Each row was made from one small tree. The marks that hang from a mark follow it in brackets, in alphabetical order. Every link used is in the known rows. Write each row's tree.
Known rows:
P(Q): 3.1; -0.5; 11.2; 3.0; -9.8; 15.6; 16.5; -18.7; 9.8; 1.0; 12.6; -3.2; 3.5; -20.0; 1.5; -4.0; -8.6; -9.9; 10.0; 4.6; -0.2; 29.0; -1.7; -4.4; 2.3
S(M Q(G)): 18.4; -7.3; -8.4; -7.8; 3.0; -7.3; 15.1; 11.1; -5.1; 7.6; 0.7; -1.5; -5.7; -18.2; -18.8; -22.3; 33.4; 10.6; -1.2; 30.6; -10.3; 34.0; 10.3; 15.7; 22.3
U(M(P(Q(L(H))) Z)): -13.1; 22.5; 29.4; -6.8; -0.5; 35.7; 13.3; -64.8; 21.0; -19.8; 2.9; -4.0; 11.6; -36.3; -13.5; 15.6; -47.5; -33.4; -26.7; 5.1; 28.6; -9.8; 21.5; -17.1; 10.5
Q(L(H(G)) P): -47.4; -35.7; -34.0; 34.3; 4.8; 33.7; 17.1; -32.9; 26.1; -1.3; 15.5; -11.3; 12.3; 33.9; -22.2; -14.5; 21.3; 8.5; 8.9; 0.5; 23.7; 44.2; 13.8; -8.8; 47.9
M(G(H) P(Q)): 23.5; -4.4; 27.7; 0.7; -20.1; 16.1; 1.5; -55.1; 48.6; -38.3; 34.6; 3.2; 17.4; 17.3; -35.4; 11.7; 6.4; -25.3; -14.6; 24.1; 29.6; 8.8; -4.6; 40.5; -14.0
S(M(G P)): 22.2; -18.1; 31.3; -13.9; -11.4; 2.8; -10.2; 4.2; -6.1; -20.1; -8.0; 15.7; 4.7; -14.2; -45.2; 13.5; 28.8; -11.2; -17.1; 33.7; 13.1; -31.4; 3.6; 20.3; -5.7
M(G(H) P Z): 28.7; 18.0; 20.7; -12.4; -6.4; -15.4; -26.0; -48.2; 47.1; -33.8; -2.1; 0.1; -9.2; 22.7; -31.6; 23.7; 7.0; -29.6; -34.8; 28.0; 43.3; -27.8; 2.3; 39.2; -5.0
L(H(G(M))): -7.2; -33.2; -14.9; 49.2; 23.2; 2.4; -11.2; 9.7; 12.3; -12.7; 20.9; 18.9; -10.0; 18.8; -27.8; 19.2; 8.7; 33.7; 9.3; 34.2; 6.8; -16.4; 4.9; 9.0; 34.3
U(M(Z)): 0.7; 29.8; 17.4; -32.9; 9.6; -7.5; -9.3; 4.0; -24.9; 4.5; -29.5; 2.8; -21.4; -38.2; 4.5; 20.0; -31.0; -7.7; -23.5; 8.3; 30.4; -37.9; 17.7; 2.7; 9.4
S(M Q(G(H(L)) P)): 0.9; -17.0; -40.0; 12.9; 1.3; 3.8; -0.1; 4.0; 22.5; -5.0; 19.9; -20.4; 10.7; 1.2; -11.5; -40.8; 70.4; 5.3; 13.2; -0.9; 24.2; 65.1; 1.0; 11.1; 14.7
G(M): 7.8; 3.9; -11.6; 0.0; 16.9; -6.2; -15.7; 27.2; -11.7; 8.0; -2.3; 20.8; -19.8; -14.9; 0.2; 11.0; 17.6; 15.8; -3.2; 8.8; 10.6; -22.7; 3.4; -4.1; -0.3
U(M(G(H))): -4.3; 14.1; 2.0; -15.4; 8.4; 6.2; -9.9; -11.3; 2.7; -29.4; 1.2; 2.7; 3.1; 29.2; -30.9; 27.1; 8.1; 18.4; -26.6; 25.2; 30.7; -33.0; -4.8; 54.0; -12.7
H(G L): -24.9; -33.7; -23.3; 38.7; 0.3; 4.7; 15.4; 8.0; 8.6; -15.3; 33.5; -18.4; 1.4; 37.3; -12.2; -15.4; -0.9; 5.6; 31.6; 1.5; -22.2; 10.4; 5.7; 17.7; 6.3
S(M(G)): 2.8; -11.1; 0.9; -13.6; -2.4; -0.2; -7.9; 19.6; -13.9; -6.1; -23.4; 5.7; -5.1; -5.0; -36.0; 13.6; 40.1; 17.6; -11.5; 37.9; -2.9; -15.8; -4.3; 19.8; 0.3
U(M(G(H(L)))): -23.2; 0.7; -18.4; 0.7; 7.2; 10.7; -6.1; -0.9; 5.0; -40.7; 16.7; -11.2; 9.2; 39.8; -27.2; 12.2; 10.7; 18.1; -11.2; 9.4; 9.0; -30.6; -11.3; 48.7; -26.7
L(H(G(M(Z)))): -0.2; -10.6; -14.2; 34.9; 22.5; -12.1; -23.9; -3.0; 16.5; -5.3; -3.7; 11.1; -31.0; 3.6; -18.2; 28.2; -3.0; 17.6; -4.1; 42.5; 21.8; -23.9; 11.4; 3.3; 43.4
H(G(M(P(Q))) L): 4.4; -36.4; 3.5; 41.1; -3.2; 16.9; 12.9; 4.7; 13.7; -20.8; 58.3; 12.4; -4.5; -7.3; -22.5; -9.9; -1.0; -19.0; 30.2; 8.8; 5.6; -0.5; 17.1; 7.4; 4.9
H(G(M(P(Q) Z)) L): 12.3; -15.5; 8.3; 30.5; -1.6; 2.2; 1.1; -6.2; 17.1; -14.2; 35.9; 8.0; -29.5; -23.1; -13.8; 0.8; -14.8; -33.0; 18.4; 15.3; 18.9; -6.9; 25.1; 1.3; 14.9
M(P(Q(G L))): -6.8; 6.3; 1.3; 8.0; -10.6; 35.5; 51.9; -67.7; 34.5; -7.0; 26.1; 8.4; 16.3; 0.9; -14.2; -17.8; -1.3; -31.1; 0.0; -7.9; -9.6; 40.0; 19.1; 7.3; 12.0
S(M(Z) Q(G(H) L P)): -2.4; 29.7; -41.4; -20.6; 10.1; 2.4; 4.3; -31.4; 29.8; 17.3; -17.8; -24.1; -14.1; -9.5; -3.0; -26.0; 70.5; -9.4; -21.9; 8.8; 48.4; 65.8; 21.0; 6.6; 32.4

Which tree is each row?
8.9; 26.8; 15.0; 4.9; 3.9; 14.2; 9.5; -56.7; 32.7; -36.7; 27.1; 0.7; 10.2; -18.9; -7.4; 4.2; -21.7; -39.3; -5.2; -1.7; 31.4; -0.8; 17.2; 27.7; -3.8  U(M(P(Q(G(H(L)))) Z))
-19.0; -29.5; -34.6; 41.3; 15.9; -2.1; 1.3; 33.3; -3.4; -7.9; 30.3; 6.2; -19.4; 25.6; -14.0; -3.1; 17.6; 18.0; 28.1; 8.6; -8.3; -14.3; 8.5; 13.7; 7.5  H(G(M) L)
-6.7; 6.8; -41.1; 29.7; 24.2; -4.7; -24.3; 18.7; 19.3; -17.9; 24.8; -1.6; -5.9; 23.6; 4.1; 4.2; 36.7; 19.4; 11.1; -9.0; 6.6; -17.9; -12.7; 12.3; -30.1  G(H(L) M)
2.4; -12.4; -4.9; 17.5; -12.3; 3.6; -11.1; -28.7; 43.1; -51.3; 36.1; -12.0; 17.1; 52.1; -35.4; 2.3; 17.4; -16.0; -3.8; 3.6; 8.4; -15.6; -9.9; 39.4; -28.9  M(G(H(L)) P)
-24.6; 12.8; -28.0; 11.9; 1.4; 34.8; 54.7; -55.8; 24.7; 6.5; 10.2; -0.1; 3.4; 13.4; -2.4; -15.6; 8.6; -6.5; 5.3; -3.4; -24.6; 55.7; 9.9; 8.1; 16.8  P(Q(G L))
1.3; 30.0; -38.1; 18.0; 25.6; -19.3; -35.3; 6.8; 23.9; -10.9; 2.3; -9.1; -26.2; 5.1; 14.4; 13.3; 26.2; 2.9; -2.0; -2.6; 23.6; -24.3; -6.1; 6.4; -17.4  G(H(L) M(Z))
-16.9; -7.1; -32.0; 21.1; -3.1; 2.5; -6.0; -15.7; 35.8; -37.9; 22.1; -18.0; 9.1; 59.7; -22.3; 4.1; 28.3; 11.9; 2.2; 6.4; -6.7; -3.4; -20.1; 42.2; -25.7  M(G(H(L)))
9.4; 6.3; -0.4; 6.3; -9.9; -9.7; -22.7; -38.2; 50.0; -43.5; 12.5; -15.3; -3.0; 33.8; -28.6; 11.8; 5.5; -32.3; -16.7; 8.1; 21.5; -24.5; -3.5; 33.2; -19.2  M(G(H(L)) P Z)
21.9; 42.5; -20.0; 8.7; 23.7; -7.4; -4.1; -37.7; 37.1; 2.2; -3.0; 19.9; -28.6; -19.3; 6.2; 20.6; 20.5; -1.5; -10.7; 25.4; 30.7; 18.3; 7.8; 24.5; 18.8  P(Q(G(H M(Z))))
28.3; -2.0; 17.1; 9.5; 9.6; -16.5; -16.3; 0.4; 4.4; -3.9; 7.3; 20.7; -38.1; -13.2; -18.8; 17.1; -4.1; -22.6; -7.9; 29.2; 42.2; -38.4; 32.1; 14.4; 27.3  H(G(M(P Z)))
-16.8; 28.6; -45.8; -13.1; 23.4; 9.0; 6.2; -18.7; 5.2; 33.2; -34.2; 24.7; -44.5; -23.6; 7.9; -4.3; 47.0; -1.8; -19.8; -5.8; 39.8; 19.0; 27.7; -17.1; 49.9  Q(G(M(Z)) L P)
-24.7; 30.5; -47.6; 17.3; 19.5; 16.2; 26.1; -52.9; 44.9; -9.5; 12.1; -8.4; 10.7; 55.0; -2.8; -7.2; 35.6; 12.3; -6.8; -8.4; -6.9; 28.8; 1.9; 32.0; -2.7  Q(G(H) L)
11.8; 13.3; -20.4; -13.2; 20.2; -8.2; -13.9; -2.5; -2.7; 29.8; -34.4; 37.0; -45.0; -45.3; 2.7; 1.9; 37.9; -4.4; -15.6; 7.4; 52.0; 9.0; 22.7; -12.9; 57.1  Q(G(M(Z)) P)
-19.4; 21.4; -46.7; 23.4; 34.0; 7.0; 2.8; -39.5; 31.7; 5.4; -23.3; 18.6; -27.9; 8.1; -6.1; 16.9; 14.9; 18.2; -21.9; 16.3; -5.4; -4.8; 11.8; -6.0; 38.5  Q(G(M(Z)) L(H))
-23.9; 13.3; -47.3; 13.8; 26.4; 15.5; -4.5; -38.0; 27.5; 18.5; -30.3; 25.7; -26.7; -15.5; -5.1; 2.3; 37.0; 9.2; -20.3; 4.0; 31.4; 20.3; 19.9; -25.2; 63.7  Q(G(M(Z)) L(H) P)
27.6; 4.5; 38.9; -20.0; -28.2; 4.4; 0.4; -49.8; 28.4; -18.2; -3.2; 9.7; -16.9; -26.2; -29.3; 15.8; -21.7; -48.5; -22.4; 30.3; 25.4; -3.1; 13.5; 12.9; 14.9  M(G P(Q) Z)
-33.2; -1.5; -32.0; 34.6; 4.3; 40.3; 46.8; -72.3; 46.0; -9.3; 14.6; -1.7; 22.0; 21.4; -13.2; -7.6; 0.7; 8.4; 5.3; 3.8; -29.6; 55.9; 0.4; -3.1; 28.8  P(Q(G L(H)))
-0.2; -27.0; 3.4; 0.9; -16.4; 21.3; 4.5; -26.7; 28.1; -29.9; 13.2; -17.6; 15.8; 18.6; -60.9; -9.1; 24.4; -1.1; -26.2; 38.3; -6.4; 9.7; 1.9; 10.8; 3.3  S(M(G P) Q(L(H)))
13.0; -9.9; 50.1; -28.1; -19.1; 27.2; 14.5; -23.1; -6.4; -28.9; 14.8; 22.7; 7.0; -30.2; -42.6; 15.4; -26.3; -23.1; -22.2; 26.2; 31.5; -23.8; 15.0; 29.1; -0.4  U(M(G P(Q)))
-9.8; -3.0; -9.7; 34.8; 17.8; 6.4; -6.3; -35.1; 33.9; -14.0; 11.8; 7.4; -19.6; 15.7; -25.1; 17.2; -2.1; -7.3; -12.6; 23.9; 22.4; -26.8; 27.3; -1.0; 33.0  Q(L(H(G(M(P Z)))))
-24.9; 1.2; -40.1; 40.1; 20.1; 35.0; 31.3; -42.9; 35.7; 0.0; 13.5; 24.2; 1.3; 3.9; -14.0; 2.7; 17.0; 22.1; 0.4; 13.3; -19.5; 32.8; 4.2; -7.7; 28.4  P(Q(G(M) L(H)))
-42.2; -22.9; -31.4; 47.7; 9.8; 24.6; 22.5; -34.6; 31.6; -16.7; 23.2; -16.5; 14.3; 57.2; -24.3; -0.8; 2.4; 19.3; 8.4; 13.2; -18.7; 19.1; 5.8; 10.3; 24.5  Q(L(H(G)))
27.2; 18.5; -17.6; -9.8; 13.1; -23.2; -3.4; 1.9; 8.2; 17.3; -10.5; 15.3; -52.1; -22.2; -3.7; -6.0; 10.3; 0.6; -19.0; 32.0; 14.3; 9.3; 20.0; 11.2; 37.1  S(Q(G(M(Z))))
11.2; -0.9; -11.3; 26.8; 13.6; -3.2; -26.2; 4.9; 26.6; -32.0; 42.1; 4.5; 6.8; 15.0; -4.4; 2.8; 24.2; -9.5; 5.4; -12.8; 21.6; -30.5; -2.7; 9.9; -34.9  G(H(L) M(P))
21.5; -24.1; 26.0; 24.3; -0.5; 12.6; 9.4; -2.1; 10.1; -10.1; 45.5; 25.1; -9.8; -19.1; -22.9; 2.0; -1.4; -17.4; 12.1; 25.9; 26.6; -3.8; 24.7; 14.4; 17.6  H(G(M(P(Q))))
